In the rows, 128 means zero.
Known rows, with every step that occurs:
S/U/L: [147 138 148 111 115 102 101 141 131 148 159 121 135 112 112 132 126 110
 114 144 149 124 116 144 120  96 133 116 124 123 127 169 153 129 167 129
  93  87 106 110 125 132 119 139 131 116 145  96 122 144 142 152 123 117
 122 134 116 118  97 123 136 167 126 116 148 154  89 141]
E/G/Y: [124 161 133 144 109 147 125 112 111 117 139  99 111 134 131 143 144 114
 128 136 130 133  88 135 127 134 152 136  99 123 140  87  83 157 163 126
 211 141 138 137 120 134 128  94 117 139 160 123 122 141 109  84 122 122
 114 119 136 129 132 114 125 125 134 131  95 159 137 128]
U/L: [123 125 139 125 132 117 113 112 130 143 134 116 126 124 123 123 125 117
 110 137 133 126 128 131 124 119 127 134 124 111 137 146 131 143 141 129
 112 108 103 114 126 129 131 123 132 135 143  92 115 140 128 142 125 122
 119 143 126 119  89 134 132 143 124 114 134 132 102 158]
U/F/H/D/Y: [123 149 132 117 144 142  74 175 132 152 166 140 142 181 142 125 125 134
 118 132 129 115  74  97 121 129  89 120 115 139 109  68 145 123 156 137
 151 124 160 133 142 107 148 194  91 137 160 120 106  79 139  70 134 106
 156 138 147 130 174 142 134 136 158 129 148 120 147  84]
Y/G/E: [118 115 136 140 111 146 154 103 127 127 120 110 123 136 142 134 119 124
 130 111  90 147 137  99 116 136 117 135 119 162 118 136  85 139 126 139
 148 144 135 136  99 113 130 103 113 128 107 101 122 125 112  98 125 150
 119 126 106 135  75 132 122  91 104 126  87 150 128 127]
D/Y/G/H: [114 138 131 147 113 115 131 117 127 126 158 123 128 140 135 144 126 140
 127 120 105 121 106  75 124 132 104 120  94 153 103  52 113 150 111 136
 130 146 152 146 107 121 144  97 130 132 211  81 100 110 126 154 115 143
 143 122 112 133 119 128 123 103 124 125  95 131 150 157]
E/G/Y/L/U/F: [116 148 132 139 118 133 114 203 107 144 168 109 117 122 112 156 152  94
 136 143 131 149  60 180 134 102 155 132  94 152 121  56  74 158 221 107
 175 159 116 134 113 151 126 134  89 175 186 106  99 171 135 102 121  70
 136 123 130 158 152  70 117 159 123 109 102 144 145 124]
G/H/F: [123 152 139 110 137 128 144 127 141 127 112 129 134 138 128 148 135 145
 129 123 120 125 133 136 133 163 141  91 109 130 103 121 128 130  98 151
 133 116 158 114 131 117 125 104 121 146 193 106 107 108 136 150 126 104
 138  95 148 140 151 124 162 146 115  99 132 105 149 123]
F/U: [126 143 145 112 141 127 126 168 138 131 139 139 139 125 117 128 148 134
 118 133 118 126 118 132 117 122 155 129 140 128 124 142 113 106 127 134
 138 121 135 131 129 134 115 146 124 138 119 113 127 137 122 123 133 135
 126 143 130 131 115 113 129 146 122 130 144 127 107 113]
S/U/F/H/D: [150 147 144  95 134 141  68 206 131 152 165 153 149 163 138 133 134 141
 129 140 133 126  97 122 122 114 122 103 131 153 114 137 161  98 173 133
 124  98 161 108 151 110 130 214  95 116 137 140 108  77 154  67 146 106
 145 132 133 145 156 123 148 183 163 114 159 142 119  65]
H/F/U: [118 150 151  93 147 132 134 178 144 139 120 135 135 145 115 120 145 134
 118 138 131 126 117 150 116 152 152 103 134 129 113 146 115 100  91 151
 139 102 146 118 143 130 117 143 117 147 130 108 114 122 124 113 126 125
 130 117 143 125 130 110 153 143 104 121 158 111 115  85]
D/Y/G: [112 125 123 140 118 118 130 119 126 127 156 120 127 145 131 120 120 128
 125 120 121 121  95  82 118 126  87 134 112 146 119  69 115 141 111 129
 129 138 134 153 113 133 141 116 123 119 155  95 114 119 123 131 114 158
 137 125 103 121 107 129 115  91 112 144 100 138 142 133]
G/H: [126 143 134 130 130 124 128 123 131 124 130 134 130 120 130 148 130 142
 126 126 110 128 139 123 133 134 144 118 109 132 111 115 130 141 133 138
 132 134 145 122 123 122 129 109 131 138 187 112 123 121 136 150 137 116
 135 123 139 142 135 133 131 145 137 108 121 117 137 152]
E/G: [131 141 136 140 119 134 138 119 111 121 119 114 115 127 127 144 127 128
 134 134 128 137 119 127 125 132 140 124 107 130 132 114  98 143 147 125
 169 141 132 135 125 132 127 103 127 136 148 116 128 135 118  82 132 120
 116 126 130 144 116 130 127 119 125 123  99 144 124 142]
D/Y: [125 143 122 135 118 119 124 129 128 128 157 123 124 136 120 131 118 122
 115 132 145 118  96 111 125 122 102 131 114 125 121  75 129 137 137 132
 135 136 131 151 127 129 134 121 125 125 155 109 127 130 127 137 115 124
 139 125 130 114 142 138 123 102 126 142 124 136 144 126]
Y/L: [109 121 123 127 112 124 134 128 131 135 131 135 132 121 118 140 128 118
 131 126 137 129 115 139 117 124 122 141 121 144 127  83 121 130 137 124
 104 169 110 130 106 130 139 147 135 154 137 122 117 141 134 143 128 116
 134 126 128 153 139 112 121 135 108 121 128 124 148 135]
U/B: [128 127 123 120 129 121 117 207 119 137 115 134 132 118 134 126 135 119
 123 130 139 118 138 138 132 150 139 125 136 102 136 159 139 103 144 126
 128 109 118 122 152 129 119 129 113 134 129 142 120 117 126 150 136 122
 138 134 121 127 101 112 119 116 120 153 129 133 120 134]
Y/L/U/F/H: [121 114 137 112 149 122  99 235 132 163 155 143 142 146 117 137 146 121
 131 133 123 145 102 167 137  98 138 124 120 152 103  77 126 112 169 114
  94 138 126 124 136 144 134 226 105 162 142 135  92 141 157  90 133  58
 157 135 128 154 166  86 128 191 119 105 140 105 131 109]
L/Y/G: [111 101 120 149 117 123 136 120 129 146 128 120 120 138 168 120 143 132
 132 141 105 136 111  96 126 128 103 135 124 130 158  76 122 135  77 111
 150 122 126 115 108 139 146 121 142 117 157  97  95 147 130 134 121 176
 125 131 104 119 107 151 126 131 122 113  97 146 126 130]
U/L/Y/Q: [108 113 126 151 119 111 113 116 134 170 155  97 110 130 159 118 135 116
 101 147 134 125 102 113 127 105  95 146 107  44 173  71 145 137 112 114
 147  89  87 102 119 135 156 132 145 100 176  68 102 179 118 155 115 147
 136 150 141  78 128 171 122 156 122  95 115 151  95 143]
H/D: [133 143 127 125 127 135 102 112 129 132 140 150 135 139 145 127 129 131
 132 123 130 122 121 113 120 146 113 137 126 131 135 109 134 127 153 139
 129 131 145 128 122 111 140 122 114 138 147 132 135 103 132 123 143 139
 127 132 136 146 140 143 124 121 139 131 139 115 143 112]
Y/G/H/F/U: [106 145 160 102 144 126 146 169 147 130 129 138 142 147 130 133 155 152
 126 122  89 130 121 117 113 158 153  95 113 160 102 120  97 109  65 152
 138 112 168 117 123 122 121 113 118 151 187  74  96 106 125 135 127 145
 134 115 118 151  97 104 157 153 100 103 128 105 126 116]
L/U/F/H: [139 121 141 112 162 124 104 235 128 155 150 131 138 150 122 122 147 136
 126 135 116 140 117 155 149 109 143 112 123 134 105 130 132 109 159 114
 118 105 148 116 160 144 122 205  98 137 134 135 106 122 151  80 135  69
 155 140 130 123 156  95 136 184 139 108 143 113 114 100]
F/U/L: [118 138 156 106 144 111 113 151 133 148 144 128 134 129 115 122 147 117
 101 144 121 127 118 140 109 111 154 137 131 110 126 161 117 123 139 132
 121  97 110 116 125 132 114 141 124 145 131  77 118 149 125 142 129 130
 115 158 126 124  85 113 130 160 116 115 153 131  84 139]
S/U/B: [157 133 130 103 115 110 102 241 122 139 137 137 132  99 127 136 135 117
 126 137 156 121 126 149 134 132 148 110 136 116 127 175 158  88 172 125
 113  89 118 118 156 134 111 147 110 114 133 143 123 118 138 151 135 118
 140 127 116 124 110 103 128 140 119 152 141 153 101 112]
F/H/D/Y/L/U: [130 154 124 120 126 109  76 170 125 158 182 165 138 147 124 149 138 116
 124 126 146 119  81 126 125 130 100 142  89 142  97   4 134 116 191 133
 106 167 148 156 115 134 153 192 106 169 184 132 114 115 151  98 135  77
 166 131 145 159 196 119 105 140 119 129 146  95 167 111]
D/Y/Q: [117 132 119 148 110 119 129 132 133 134 176 107 120 137 124 128 110 128
 109 126 141 115  83  94 132 113  82 136  96  82 130  49 133 124 129 134
 143 135 111 146 127 130 149 132 122  95 156 108 138 135 103 139 112 132
 152 129 151  88 158 140 113  90 118 148 118 146 133 115]
E/G/H: [128 154 146 144 119 131 139 110 114 120 121 118 117 117 129 166 132 146
 134 130 112 136 127 121 131 142 152 111  90 134 119 104  91 154 151 136
 170 143 154 129 119 126 127  77 132 141 209 100 118 126 128 109 140 106
 123 127 145 165 126 129 135 137 129 106  88 133 131 163]
D/Y/L: [107 138 116 136 105 110 123 124 135 135 158 137 125 128 116 142 118 111
 126 126 149 115  85 122 113 117 100 140 104 139 114  27 122 143 145 127
 113 179 112 151 104 136 147 140 135 151 162 103 116 146 127 143 115 111
 147 127 127 136 162 117 115 103 109 144 119 128 159 129]
L/Y/Q: [114 113 114 155 112 126 129 132 132 152 146 111 115 127 167 123 136 131
 120 141 127 126  98 105 135 115  96 134 109  65 167  53 140 123 100 112
 163 111 110 115 127 141 152 139 142  94 163 107 116 164 117 136 121 154
 140 136 145  86 159 164 118 128 121 112 109 153 118 116]

Rows:
[121 144 129 140 100 140 122  82 125 129 154 127 125 152 150 134 107 121
 127 113 107 123  98  67 102 150  71 145 105 164 118  65  88 148 164 154
 164 159 151 160  93  98 147  93  96 133 155  79 130 103 110  98 124 152
 134 126 117 136 102 154 109  55 119 140  98 144 162 113] : H/D/Y/G/E
[101 130 141 126 134 112 134  99 141 162 127 117 126 148 160 129 145 129
 115 140 105 128 118 113 121 151 108 107  96 117 141  83 128 157  57 132
 136  90 135  84 112 127 145  87 136 143 235  36  55 144 141 162 116 150
 130 114 116 122  93 149 155 167 111  70 109 125 121 154] : U/L/Y/G/H/F
[111 108 127 153 109 139 150  99 123 153 116 108 111 136 173 132 130 125
 132 127  88 145 122  94 116 131  99 142 117 142 147  90  90 150 104 118
 177 132 125 125  94 125 141 101 125 129 136  82  94 158 116 101 121 169
 124 128 107 113  92 163 122 107 114 109  78 159 120 123] : L/Y/G/E
[125 147 124 135 120 136  90 133 133 147 187 137 129 171 149 128 125 139
 110 124 130 105  80  68 125 136  69 138  91  84 125  11 143 106 141 140
 154 130 153 147 135 112 161 180 113 104 167 128 129  81 113  86 131 126
 163 140 165 105 189 158 116 110 139 140 129 129 148  88] : F/H/D/Y/Q
[106 107 137 153 111 123 138  85 123 166 125 100 109 130 161 126 131 110
 114 137  97 140 119 104 109 121  94 151 114 124 163 108  97 158 114 125
 157 112 104 107  90 126 145 100 127 136 153  47  89 171 122 122 117 162
 115 146 105 111  55 166 126 121 104  94  87 169 104 159] : U/L/Y/G/E
[149 160 139  99 126 129  62 202 131 153 190 146 145 170 132 134 123 136
 120 141 143 115  68 105 123 108  95 107 120 150 107  87 162 109 184 136
 135 104 161 125 149 112 139 208  94 114 160 120 109  74 147  77 134 101
 155 129 139 128 174 134 144 159 161 132 158 146 130  62] : S/U/F/H/D/Y
[105 104 128 144 121 109 116 101 125 160 143 116 124 136 161 117 145 115
 114 145 110 133 111 106 117 117  96 146 119 112 169 100 129 152  92 114
 127 100 103  99  95 140 143 116 141 127 170  65  80 163 133 144 124 168
 117 145  99 111  71 155 127 150 118  99 106 150 103 163] : U/L/Y/G
[124 137 135 133 121 132 110  93 132 125 147 148 140 139 159 142 135 151
 136 112  92 128 130  78 116 154 114 129 108 163 119  93 116 137 128 147
 126 138 170 126 103 103 144  95 114 140 204  97 114  81 137 144 144 159
 128 124 115 172 106 136 125 123 134 111 111 119 156 145] : Y/G/H/D
[130 156 121 131 117 128  93 108 125 134 165 145 132 141 136 131 119 126
 124 126 147 108  92  97 119 144  87 138 109 134 119  66 130 138 164 143
 141 141 148 151 122 114 144 114 107 137 175 111 133 102 127 127 125 134
 140 126 135 133 156 152 117  94 138 141 137 125 158 114] : H/D/Y
[127 145 118 120 126 115  80 202 124 156 196 145 139 136 115 144 132 102
 129 129 154 126  62 137 123 110  94 137 110 161 108  30 126 137 225 129
 107 158 126 149 112 134 147 154  84 169 196  93 108 138 153 143 123  78
 156 130 127 157 178 109 104 131 127 125 146 112 163 105] : H/D/Y/L/U/F
[133 141 130 114 137 143  88 127 130 145 141 159 139 165 147 128 137 140
 127 124 119 120 121 105 123 150 122 131 116 127 123  99 139 109 134 142
 133 129 162 126 134 108 147 181 118 138 137 152 121  76 134  75 146 121
 138 136 146 148 161 146 131 148 149 126 146 112 132 101] : F/H/D
[132 177 125 135 118 116  96 104 128 131 167 150 134 134 138 150 123 144
 128 123 126 106  99  85 120 147 100 127  92 133 106  49 135 150 169 153
 148 146 162 150 116 109 145  95 111 143 229  97 122  98 135 152 132 119
 140 126 146 150 163 153 122 114 143 123 130 119 164 132] : G/H/D/Y
[138 123 133 118 149 121 113 221 119 140 148 125 132 127 114 128 137 120
 132 131 129 142 116 163 149 101 139 112 132 140 116 139 126 123 185 114
 111 105 129 130 146 143 118 150  91 137 146 115 118 146 149 128 124  86
 144 131 124 129 132 100 122 157 133 117 142 119 117 114] : L/U/F
[108 135 141 117 132 133 149 126 140 125 116 129 135 148 140 136 135 149
 132 117  99 131 133 113 127 165 124  95 103 154 107 115 116 131  69 152
 125 120 160 116 121 118 130  93 121 140 190  94  94  98 132 142 123 137
 136  94 117 143 114 117 157 133 107 100 110 107 143 128] : Y/G/H/F
[122 144 134 138 112 145 107  99 127 145 157 141 129 172 157 137 118 135
 120 111  98 121 100  61 106 154  76 144  95 160 107  53 100 131 147 153
 164 155 174 155 106  96 149 151 100 139 135 103 114  78 113  49 136 140
 140 135 130 134 122 159 119  87 122 138  97 134 152 101] : F/H/D/Y/G/E
[ 93 129 153 106 142 115 132 150 140 169 131 117 130 150 149 106 163 121
 105 154 116 133 102 129 105 136 122 119 125 114 151 120 119 122  50 131
 146  72 124  87 115 142 133 127 129 147 172  40  64 154 126 129 116 165
 122 132 113 115  72 134 156 165  98  91 132 132  87 116] : H/F/U/L/Y/G
[119 146 113 128 101 120  99 109 133 143 169 155 134 136 132 146 121 114
 127 128 153 113  77 104 105 134  81 151 106 149 119  22 130 139 169 141
 118 179 126 152  98 119 155 132 115 162 178 108 117 117 131 139 128 121
 144 127 136 160 170 140 111 100 123 138 137 122 175 116] : H/D/Y/L
[106 166 161 101 148 105 123 150 149 173 127 126 130 132 139 137 163 134
 103 159 118 124 106 147 116 143 147 104 105  97 128 111 127 132  81 142
 154  74 136  87 125 135 131 110 133 161 232  38  67 164 136 153 130 125
 132 128 146 121 122 145 167 190 116  70 141 120 100 131] : G/H/F/U/L/Y
[108 149 138 125 122 118 143 125 139 128 144 119 136 154 131 139 125 138
 122 118 114 117 105  92 122 159  96  97  87 153  92  62 116 141  76 153
 139 135 165 137 113 122 140  86 118 137 205  73  92  95 126 145 108 134
 149  92 122 128 128 128 149 103 107 115 106 112 162 124] : D/Y/G/H/F
[129 135 114 124 121  90 103 252 114 155 166 138 129  96 113 148 132 101
 118 126 168 116  95 154 136 128 116 140 105 122 112  62 133 111 202 123
  98 150 108 157 134 152 134 146 104 164 182 115 111 161 142 169 121  75
 168 124 122 139 143  86  94 112  89 161 129 122 143 139] : D/Y/L/U/B
[116 132 129 127 130 131 103 211 122 149 175 119 133 122 114 137 146  92
 132 135 137 147  69 182 134  97 145 140 116 149 118  68 109 143 201 110
 137 147 111 130 114 146 128 155  90 169 166 119 106 168 148 140 117  78
 145 124 122 139 161  71 115 159 127 112 135 129 148 113] : G/Y/L/U/F
[136 154 133 123 124 133 101 104 133 130 143 157 137 129 146 152 133 146
 132 119 114 120 132 103 121 154 125 120 111 140 113 100 132 139 158 150
 136 135 165 126 118 104 138 100 115 148 204 114 132  98 140 144 147 130
 134 126 143 163 148 145 127 140 147 108 133 112 152 136] : G/H/D
[115 122 131 138 126 107 113 108 125 170 140 120 118 120 153 122 136 114
 106 150 129 126 115 130 122 117 112 143 120  90 163 106 147 148 115 117
 139  97 101  99 117 140 144 124 143 133 179  77  94 176 137 150 124 135
 122 142 124 105 116 163 131 159 131  95 122 145 104 154] : U/L/Y
[ 97 142 150 108 142 115 125 169 145 180 150 109 121 148 143 113 153 121
  93 158 131 123  88 136 114 126 117 123 108  48 159  89 133 107  73 127
 154  65 104  89 134 143 139 147 129 119 184  50  85 174 112 134 113 141
 136 142 160  79 123 148 149 165  97  87 146 136  78  98] : H/F/U/L/Y/Q
[109 139 124 116 126 136  76 176 136 161 170 158 144 180 132 136 124 125
 121 130 135 115  62 108 108 124  82 135 113 155 109  12 142 126 165 137
 127 165 142 133 126 115 156 209  99 161 173 118  90  96 147  82 130  95
 159 134 143 158 188 127 131 142 145 129 142 122 167  87] : U/F/H/D/Y/L
[120 135 124 145 115 127 107  94 132 144 145 147 129 144 185 141 153 147
 136 132  93 124 114  76 119 151 103 133 103 139 143  52 128 150 109 132
 149 126 161 119  94 117 155  90 129 136 236  80  92 115 142 149 145 175
 132 125 120 155 123 168 126 139 142  94 102 128 145 139] : L/Y/G/H/D
[119 138 125 131 122 131  90 116 128 135 173 153 138 179 154 122 132 143
 123 119 116 111  90  59 114 147  84 139 102 148 115  48 127 119 119 140
 137 140 172 148 120 111 156 166 109 127 160 120 109  65 126  75 129 147
 145 136 121 134 140 145 117 109 139 141 120 124 153 106] : F/H/D/Y/G
